Each row was made from one path, in order. Every step used is in the known rows, and no mark comes twice. Write each row's path.
Known rows:
P-C-J: [ 27  29 -20  58   3  38 -11   5  52 -29  69  48 -18  16  42  -8   7 -80
 -14]
Q-C-J: [-21   1  21  20 -22  27  42  19  66 -14  57  39 -26  54 -14 -35  35 -70
  29]
G-P-C-Q: [ 30  28 -14 -30   2  14 -14  14   5  13  36  -5  18 -40  74  38   0  17
 -42]
J-C: [-27  53 -30  76 -12  24 -16   2   9  42  -9  74 -27  41 -50 -34 -41 -27
   3]
C-P: [-18  15 -20  56   5 -40  26 -29  48 -53 -22  51 -45 -11 -42 -61  22 -16
 -28]
H-G-P: [-28 -14  29  23  18 -52 -63  22 -27 -47 -13 -54 -22 -50  45  19 -66  86
 -37]
P-C-Q: [ 48  28 -38  33   0  55 -22 -37  34  -1  38  35  23   1  13  31  25 -45
  14]
K-G-Q: [-33 -37   1 -34  25  15  -6  18 -69   7   2 -56  36 -14 -32  13  12  58
  -1]
H-G: [-28 -18  15  76  16 -26 -69 -12  -8 -57 -16 -27 -25 -16  -7   5 -51  44
   1]
G-P: [-44  10  16 -23  -4 -21 -18  41 -12  21  13 -32 -13 -41  49  -4 -26  56
 -70]
D-C-Q-G-P: [-40 -26 -31 -20 -22  48  28 -42  53  14   0  26  41 -20 -13   5  46 -45
  24]
K-G-H-C: [ -1 -75  28 -41  -5 -24  -6  54 -42   5 -10 -63 -34 -23 -27  10 -48  35
 -40]
K-G-Q-C-P: [ -2 -45   4 -53  13  -4  45  10 -40 -14   3 -28  21   2 -53   3  49  35
  23]
K-G: [-45 -64  -7   2   8   5 -16  18  -7   7   0 -29 -11 -10 -67  -8 -12  46
  -4]
D-C: [-62 -27 -12  62 -35  52 -14 -27  45 -15  27  31 -11 -10 -18 -11  12 -78
 -20]
C-Q: [-24  27 -22  29   3  38  -1 -36  35  -2  -5  26  24   8 -37 -14  24 -20
  24]
H-C-J-R: [  22   56   11   86   -7  -18    4    7   27  -52   14   66  -64   65
   14  -37  -10 -113  -29]
P-C-Q-G: [ 53  10 -48  -5   5  48  -4 -48  36  31  23  30  42   7   2  31  41 -21
  48]
G-H-C-J: [  5   5  42   1 -14 -22   8  55  -2 -24  10 -14 -52  -1  44 -22 -43 -54
 -60]
Q-G-H-C-J-R: [  2 -14  21 -39  -5 -32  28  42   6  30 -17  21  -6  45   1 -10 -24  -7
  -4]

Write each row's path:
[ -9  21  26 -33  -5  35  15   5 -51  20  32 -27  45  25  17  19  50   3
  18]
G-Q-C
[  2 -26  17 -48  -7 -28  28  26   4  32 -15 -18 -15  10  13 -23 -11  -4
   1]
Q-G-H-C-J
[  1  -5  37  15  16  -8 -37  -7 -59 -48   2 -51  24   3  21  36  -4  43
  33]
H-G-Q-C
[ 20 -31   8 -51  -7 -55  37   4   0  24 -42 -13 -24 -10  -8 -22  -1  19
  -7]
Q-G-H-C-P
[ 48  23 -19  11 -10  -3  14 -65  10  11 -30  -1 -17  11 -12 -16  40 -50
  37]
H-C-Q-G
[-18   6 -24 -60   9   7  27 -23  22  45 -23  -2  48 -12 -11  -1  35  45
  34]
C-Q-G-P
[  6 -37  19 -58 -13 -28  10  17 -19  56 -26 -37  -9  -4   5  -2 -16  30
  -4]
Q-G-H-C
[-17   9  24  39  33 -16 -61 -11 -70 -57 -16 -54  22 -19  27  25 -25  56
   5]
H-G-Q
[ 16   1  26  23  22 -35 -10 -20 -41 -79 -15 -26   7  -5   8  16  11  33
  30]
H-G-Q-C-P
[ 51  -7 -29 -40   2  41   0 -15  22  37  20  16  48  -1  13  43  17  -4
  29]
P-C-Q-G-H
[ 22   4  29 -19 -16  -8   2  21 -17  -1 -14 -25 -19 -11  20   8 -29 -26
 -37]
G-H-C-Q
[  9  27  13 -25   1   2  49 -12 -28 -19  13   4  26  16   1  -5  70 -11
  13]
G-Q-C-P
[ -7  52 -56  27  -2  36  21 -37  29  66 -37  88  22  52 -78 -28   2 -22
  70]
J-C-Q-G
[ 26  -3  30  -2 -15 -57  18  27  -9 -33 -25  -8 -63 -24  17 -22 -32 -24
 -69]
G-H-C-P
[ 32   2   4  17  23 -25 -60   1 -14 -52   5 -34   1 -50  65  52 -43  55
 -15]
H-G-P-C-Q
[ 12 -17 -15 -67   2 -11  -2  12  -2  68  14 -22  21 -27  46  23   7  65
  -8]
Q-G-P-C
[ -7  36 -39  -7  -4  30  27  -3  16  73 -39  74  29  44 -66 -16 -22  -6
  52]
J-C-Q-G-H
